In the rows, 128 means zero.
Known rows, with every step that occurs:
kapov -> zudo -> vitu: [ 71 134 180 108 117  90  98 120 150  99 164  96 103 159  84 144 108 126
 132  77 141 120 124 187  93 118 114 140 134 194 122 136 109]
zudo -> nuvel -> vitu: [113 119 117 139  99  83 183  99 105 135 123 141 123 124 139  82 118 158
 131 180 178 132 125 196 103 115 117 107 154 162  94 140 108]
pufid -> nuvel: [102 108 158 111 195 119 139 126  57 144 128 169 110 143 102 115  88 139
 114 127 144 148 135 165 143 117 104 159 169 141  99 133 165]
bisid -> nuvel -> gusir: [120 168 115 139 110 126 126 142 125 109 106 138 165 109 157 121 129 185
 106 152 154 148 146 140 169 158 101 175 113 160 143 140 120]
pufid -> nuvel -> vitu: [109  86 124 127 122 105 149 109  92 154 148 171 110 118 109  70 122 156
 121 177 138 169 116 192 114 126 102 123 176 153  66 146 133]
zugur -> nuvel -> pufid: [119 110 178 119 155 182 199 132 100 105 104 144 147 118 137 106 136  92
 124 150 176 155  85 174 108 151 134 122 152 133 118 154 162]
nuvel -> pufid: [104  85 187 107 145 175 185 116  86 105 158 111 131 103 124 119 130  91
 142 120 134 157 112 205  99 177 126 139 167 120 126 166 137]
pokof -> nuvel: [140 146 157 139 172 122 157 133  80 100 111 169  54 126 105 121 114 113
 124 141 199 138 100 158 132 154  90 156 139 140 113 150 152]
zugur -> nuvel -> vitu -> zudo: [ 88 141 128 116 131 129 154 135 170 130  95 169 126 122 148  72 101 165
 128 128 176 128  80 178  96 148 124 103 155 185  67 169 108]
bisid -> nuvel -> gusir -> pokof: [114 141 171 122  76 143 118 130 100 103  89 132 122  90 160 143 130 132
  87 188 161 181 152 120 163 223 129 160  91 131 119 148 146]
nuvel -> gusir: [107 145  94 154 120 122 103 120 103  99 123 120 143 107 135 111 127 162
 137  99 124 146 152 149 136 179 104 166 125 153 151 163 115]
bese -> nuvel -> vitu -> zudo -> bisid: [115 158 189  99 134 105 148 116 134 170 115 128 159 103 136  96  78 166
 157 121 132 115  99 210  76 138  99  62 153 181  76 174  93]
kapov -> bisid -> nuvel: [104 171 148 117 168 113 139 140  88 134 119 110 166  87 137 127 110 161
 137 152 164 154 127 153 153 144  91 143 143 152 106 126 124]
kapov -> zudo -> bisid -> nuvel -> vitu: [115 156 177 127  88 106 158 129 143 154 148 138 172  88 132  99 136 167
 113 190 149 145 112 204 105 142 114  88 150 185  75 140  99]
pokof -> gusir: [ 90 122  85 120 116 141  96 108  81 109 177 147 106 121 116 131 107 124
 154  45 124 136 153 156 132 169  88 153 132 137 139 180 145]
bidi -> nuvel -> pokof -> gusir: [ 98 153  75 147 134 136 122 117  95 113 161 163  95 134 110 115 163 102
 124  89 180 152 124 120 125 173 113 116 113 114 116 160 162]
bese -> nuvel -> pokof -> gusir: [101 143  83 134 111 118 122 109  85 148 167 148  90 120 114 120 153  99
 142  75 168 162 140 136 124 142  73 132 105 114 135 181 150]
vitu -> zudo -> bisid -> kapov -> nuvel: [ 84 155 233 112 136 109 127 175 122 108 162 144 153 123 135 155  97 108
 138  31 128  96  94 132 104  83  80 120 131 119 116 152 153]
vitu -> zudo -> kapov -> bisid: [ 71 175  99  96 200 112  86 114 103  94 137  73 146 104 113 127  80 174
 187  41 109 122 108 157  88  97  96 111 165 125 121 163  92]
vitu -> zudo -> kapov -> bisid -> nuvel: [ 92 192 141  86 183 118 125 142 122 110 112 105 171 103 145 135  92 188
 142 121 154 128 103 149 137  81  95 131 150 137 111 133 102]
gusir -> nuvel -> vitu -> zudo -> bisid: [117 169 194 112 112 117 134 118 156 153 119 142 156  99 136 103  93 193
 123 124 129 109 109 216  83 160 122  62 150 179  75 162 107]
bisid -> kapov: [ 81 112 161 121 129 107 102 106 103 100 175 153 122 127 170 165 112  81
 165  49 147 125 118 137 121 135 100 167 139 113 129 142 143]
bese -> nuvel -> gusir -> pokof: [106 126 165 116  92 118 113 125  68 113  90 110  99  90 142 136 120 107
 113 161 142 191 136 124 135 200 109 165  88 116 133 168 156]
bisid -> kapov -> nuvel: [ 78 123 193 129 130  97 129 173  90  89 171 150 124 123 128 157 125  71
 127  54 138 120  97 113 127  87  71 169 125  93 124 148 169]
pokof -> gusir -> nuvel -> vitu -> zudo: [ 83 139 129 102  75 134 123 147 171 120 145 164 110 112 129  93 108 191
 103  99 127 135 109 192 104 149 121 137 141 165  89 178 120]
gusir -> nuvel -> pufid: [115 107 206 107 114 171 182 145  97  98 138 123 124 103 124 130 152 113
  86 151 126 158 109 207 117 157 137 156 147 110 124 151 169]
zudo -> kapov -> bisid -> nuvel: [105 178 128 106 176 108 127 126  92 112 118 101 171  96 138 140 116 168
 141 142 154 136 111 146 149  91  85 134 148 124 115 124 116]
bisid -> nuvel -> bese: [103 106 155 148 131  70 161 144  91 141 128 153 166 122 142 107 117 150
  99 143 194 133 154 181 149 131  94 137 121 150 120 125 137]
bidi -> zugur -> nuvel -> vitu: [138 130  92 151 155 130 172  84 117 130 104 182 135 105 119  58 154 133
 117 180 196 166  77 150 117 161 122  95 126 162  47 139 142]

Rows:
[128 105 145 166 148  71 155 146  70 115 131 162  97 130 104  94 111 132
 115 122 203 138 137 179 118 140  85 134 120 144 126 137 150] => pokof -> nuvel -> bese
[106 130 177 103 105 139 152 138 154 112 112 166  60 106 128  91  98 150
 117 153 176 157  84 179  92 183 122 123 143 162  66 178 111] => gusir -> pokof -> nuvel -> vitu -> zudo
[ 95 102 119 135  98  81 147 127 108 109 161 135 120 105  99  88 157 125
 122 141 123 128  79 161 102  76  76 108 152 107  89 166 123] => zudo -> kapov -> nuvel -> vitu
[ 99 172 153  94  99 148  90 141 125  86  93  99 143  84 158 140 104 178
 111 145 139 173 130 118 134 174 129 137  98 123 128 151 120] => vitu -> zudo -> kapov -> bisid -> nuvel -> gusir -> pokof
[ 80 167  91  93 170  87 106 120 106 112 133  69 148  93 116 103  88 174
 187  86 113 142  84 166  76  65  77 107 166 123 107 170  91] => bese -> nuvel -> vitu -> zudo -> kapov -> bisid
[ 92  86 229 106 117 166 181 174  93  83 192 123 138 109 127 141 143  64
 130  77 123 148  84 162  99  98 101 156 147  83 136 160 166] => bisid -> kapov -> nuvel -> pufid
[120 214 161 131 108 130 111 162 136 116 116 115 199 100 143 127 115 204
 109 126 132 140 151 161 138 147 114 135 112 185 149 139 105] => kapov -> zudo -> bisid -> nuvel -> gusir
[109 160 200 118 127 114 148 136 144 151 135 135 161 100 116  94  91 171
 140 105 124 103 102 197  79 141  99  52 157 175  74 172 101] => kapov -> nuvel -> vitu -> zudo -> bisid
[140 103 158 141  79 116 159 110 100 117 123 169  47  92 117  88 144 112
 114 221 187 182  89 171 104 197 107 120 129 136  66 161 136] => gusir -> pokof -> nuvel -> vitu
[110 116 162 118 107 141 103 127  70 111 104 138 100 109 126 129 109 136
  93 157 135 195 159 128 140 203 132 155 109 124 119 150 167] => pufid -> nuvel -> gusir -> pokof
[ 90 144  94 156 102 133 123 140  99 126 188 156  95 115  89 121 174  95
 117  51 158 148 141 118 126 151  77 121 105 104 127 179 157] => kapov -> nuvel -> pokof -> gusir
[101 108 153 162 109  62 133 149  82 125 131 147 138 124 119 108 132 151
  73 123 159 133 155 193 131 145 104 145 110 131 130 130 168] => gusir -> nuvel -> bese
[ 92 181 141 139 156 109 178 120 143 147  93 147  99 149 143 116 128 140
 116 111 231 119 138 153 101 134 134  88 127 146 104 134 109] => vitu -> zudo -> nuvel -> pokof
[106 110 122 175 149  69 153 135  90 132  94 165 165 137 133  86 119 132
 111 122 207 130 136 159 121 133 102 106 118 156 121 132 162] => zugur -> nuvel -> bese
[ 75 117 139 110 122 123 146 123 161 129 136 147 114 109 134  83  92 163
 143 106 141 129  99 202  90 168 116 119 167 176  77 179  85] => nuvel -> vitu -> zudo
[112  88 202  84 151 150 201 134  64 121 136 100 126 101 123 118 122  78
 144 141 142 169  92 197 101 117  98 154 157 108 133 174 150] => bese -> nuvel -> pufid
[ 84 146 166 108  91 139  99 159 114  69 101 112 108 100 126 139 114 129
  94 109 123 154 121 108 123 160 117 144  94 101 132 173 144] => vitu -> zudo -> kapov -> nuvel -> gusir -> pokof
[105 157 187 111 110 120 118 119 169 132 138 172 176 127 194 134  92 138
 169  70 156 107  89 154  79 112 117  79 138 158  89 145 122] => zugur -> nuvel -> vitu -> zudo -> bisid -> kapov
[100 134  85 132 128 144 113 115  91 148 178 175  91 136  99 116 147 120
 122  68 158 164 159 141 131 147  94 122 123 124 118 159 159] => pufid -> nuvel -> pokof -> gusir
[ 91 173  91 124 112 143 133 122 130 128 147 155  98 147 132 121 124 150
 131  51 189 129 157 142 110 133 111 104 112 139 134 164 128] => vitu -> zudo -> nuvel -> pokof -> gusir
[105 150 122 124  91 131 102 139  93  99 147 157 104 118 118 144 136 153
  83  95 124 140 144 159 150 151 105 176 112 122 135 153 184] => pokof -> gusir -> nuvel
[ 79 159 144 145 156 107 151 140 139 121 137 141 100 125  99 121 169  95
 107  81 172 118  89 119 102  96  92  92 123  86 102 158 127] => vitu -> zudo -> kapov -> nuvel -> pokof
[106 129 138 151 177 116 151 109  92 171 134 171  93 132 105 108 158 110
 107 138 188 166 139 145 127 153 112 111 143 121  85 132 150] => pufid -> nuvel -> pokof
[104 191 112 123 125 123 132 151 139  92  83 122 147 145 155 110  75 223
 123  89 161 115 158 154 122 116 126 153 124 175 159 152 104] => vitu -> zudo -> nuvel -> gusir
[106 203 225 109 152 122 146 151 124 144 124 125 187 105 134 150 102 153
 109 139 160 121 129 180 128 136 118 114 134 183 112 124 122] => kapov -> zudo -> bisid -> nuvel
[ 85 141 121  83 138 113 139 110 171 102 126 140 134 127 151 114 106 174
 131 124 146 102  75 175 107  69 108 114 162 131  96 155  83] => bisid -> nuvel -> vitu -> zudo -> kapov
[118 195  83 128 125 118  96 140 112  93 112  98 190  95 148 120 125 211
 136 127 130 152 135 126 151 111  91 153 120 141 152 138 104] => zudo -> kapov -> bisid -> nuvel -> gusir
